Every row comes from one small tree of marks. The marks that hang from a mark follow it in brackets, in the order of their numbers. Every link used is in the known rows. Which tree was each row made from?
Known rows
q781(q6(q851(q28(q12) q869))): [-35  45 -47  -6  48 -15  -6  42  -2 -18  17  -3  48 -26 -42  29 -42  14
   1 -41  40  -7   7]
q592(q400): [  0  14 -52  -2  47   3  -7  21   8   0  12  28  21 -20 -31   7  16  32
  -3 -11  44   5  14]
q592(q2(q869(q12(q28) q851)) q400): [ 35  53 -38  30  -8  74 -10  27  47 -12  18  72 -30 -23 -30   7  33  37
   1 -57  32  13   8]
q12(q28): [ -5  31 -24  -9  13 -15 -14  25   1   2  18   0  14 -15 -27  14 -12  18
   5 -39  11  13  -3]
q12(q28 q869): [-34  19 -23  -6 -27 -19 -12  30  -8   5  34   3  -5 -19 -15  15 -13  26
   5 -87  11  21  10]
q2(q592): [ -5  23 -46 -16  57  25 -14  31  25  41   9  24  23 -14 -40  44 -13  25
   1  24  44   2  17]
q2(q592(q400) q869(q12 q851)): [ 18  60 -47  16  33  84 -23  30  52  43  15  65 -28 -16 -35  37  47  28
  -2  17  60  -9  11]
q400(q592(q2(q869(q851)))): [  5  33 -70  10  72  50 -10  35  60  47  29  -3 -10 -31 -48  34  40  38
   0 -27  48   2  28]
q6(q12(q28 q869) q851): [-39   7 -25 -14  18  -6 -48  50  -8  -8  29  16  -5 -18  -5   9 -45  15
  -1 -66  19  14  16]
q6(q851): [-14  18 -50 -20  48 -11 -40  34   5   7  13   9  15 -19 -25  10 -13  21
  -5   1  38   0  13]
q781(q6(q851(q28))): [ -9  36 -56  -4  43 -17 -27  31   6 -13   4   4  13 -28 -53  21 -61  20
  10   2   8   4   3]
q592(q2(q869(q851(q28))) q400): [  5  22 -70  26  56  62  15  11  56 -13  11  66  -8 -45 -35  22  53  42
  14 -29   0  -1   8]
q6(q12 q851(q28 q869)): [-38  22 -57 -11  91  -3  -6  41   2 -21  21   2  53 -31 -42  22  -9  13
  10  32  -6 -15   2]
q869(q12): [ 14  44 -46 -12  -3  -8 -10  40   3  16  20  -2   3 -15 -49  11 -15  27
   1  21  54  -2  10]
q400(q592(q2)): [ 16  11 -71  -6  55  15   0  41  30  24  19 -13  30 -24 -57  27   4  41
   0 -15  47   9  37]
q851(q28(q12) q869): [-37  32 -46  -8  39 -17  31  34  -2  -5  28 -13  53 -30 -36  31  23  17
  11 -36  24 -16   3]
q6(q12): [-12  12 -49 -18  86  -6 -14  43   4  19  21   3  17 -20 -43  16 -42  21
  -2  26  52  -5  13]
q851(q28 q869(q12)): [ -9  58 -53  -1  -3 -10  29  33   4 -10  26 -12  38 -25 -66  21  20  25
  18  30   0 -12  -2]
q851(q28 q869): [-33  36 -54  -4  43 -18  31  21   4  -6  24 -12  54 -31 -55  25  23  23
  17  13 -15 -11  -3]
q781(q6(q12(q28 q869) q851)): [ -34   22  -26   -4   25   -8  -54   54  -10   -8   24   14  -13  -15
  -26   12 -106   16   -7  -71   37   24   18]
q400(q592(q2(q869))): [-16   8 -67   8  74  50   2  37  51  45  31 -14  10 -30 -55  32   2  35
  -1 -28  47   1  26]

Write each row's tree
[  7  30 -64  11  28  56   1  49  48  43  33 -14  -6 -24 -64  27  -1  36
   0 -10  60  -2  28] -> q400(q592(q2(q869(q12))))
[ 13  29 -34  30  -6  72   3  29  37 -15  22  60 -11 -21 -36   4  -3  34
   1 -58  31  12   4] -> q592(q2(q869(q12(q28))) q400)
[  4  33 -75  16  62  45  10  29  61  28  27  -8  -8 -44 -54  41  54  36
  18 -20   2  -4  17] -> q400(q592(q2(q869(q851(q28)))))
[ 38  76 -23  -4 -34  -6 -28  37   7   3  17  11 -20 -11 -32  14  22  24
   7 -18  26   9  -1] -> q869(q12(q28) q851)
[-31  46 -50  -5  61 -10 -29  37   2   2  16   0  44 -16 -56  15 -56  21
 -11  -3  51   2  14] -> q781(q6(q851(q869)))
[ -5  66 -21  -1 -22  -4   5  36  -4  -5  28  -8  32  -8 -47  12   4  18
   6 -19  19   3  -5] -> q851(q869(q12(q28)))
[-16  -2 -63  19  68  64   6  20  44   6  18  59   9 -31 -39  10   0  40
  -6 -36  47   4  17] -> q592(q2(q869) q400)
[ -5  36 -44  15  35  85 -11  30  43  42  18  52  -9 -13 -41  35  10  26
  -3  13  60  -9  11] -> q2(q592(q400) q869(q12))
[-17  17 -47 -17  34 -16 -18  40   2 -12  14   5  19 -31 -12  24   1  14
   8 -40  29 -12   9] -> q6(q851(q28(q12)))
[-28  14 -46   9  81  76  -9  19  46  44  14  53   8 -19 -29  39  13  24
  -2  -3  46  -5   9] -> q2(q592(q400) q869)
[-15  43 -41   0  31  65 -15  38  43  60  25  20 -13 -13 -47  44 -16  19
   1  28  57 -10   8] -> q2(q592 q869(q12))
[ -7  39 -53  19  69  73  -1  11  56  25   8  59 -10 -32 -30  49  65  26
  16   5  -1 -10  -1] -> q2(q592(q400) q869(q851(q28)))
[-18  44 -42   1  61  54  -4  31  50  47  20  30 -14 -33 -17  65  37  13
  12 -24  35 -20   3] -> q2(q592 q869(q851(q28(q12))))
[-16  35 -55  -5 -12 -24   0  22  10   2  27   9 -19 -38 -29  25  40  34
  18 -39  -7   5  15] -> q12(q869(q851(q28)))
[ 22  68 -20  23   6  86 -27  28  46  27  14  64 -32 -10 -22  35  46  22
   4 -23  31   5  -1] -> q2(q592(q400) q869(q12(q28) q851))
[ -39   14  -49  -11   51  -10  -51   55   -6    7   25   14   -8  -19
  -38   12 -107   23  -13  -31   66   11   31] -> q781(q6(q12(q869) q851))
[-19  30 -40 -13 -11 -19 -19  42   3  25  35  12 -20 -26  -3  22  24  31
  -8 -89  79   2  30] -> q28(q12(q869(q851)))
[  8  69 -47   9  20  61  -5  31  53  43  17  30 -31 -28 -48  54  34  20
  20  37   9 -16  -4] -> q2(q592 q869(q12 q851(q28)))
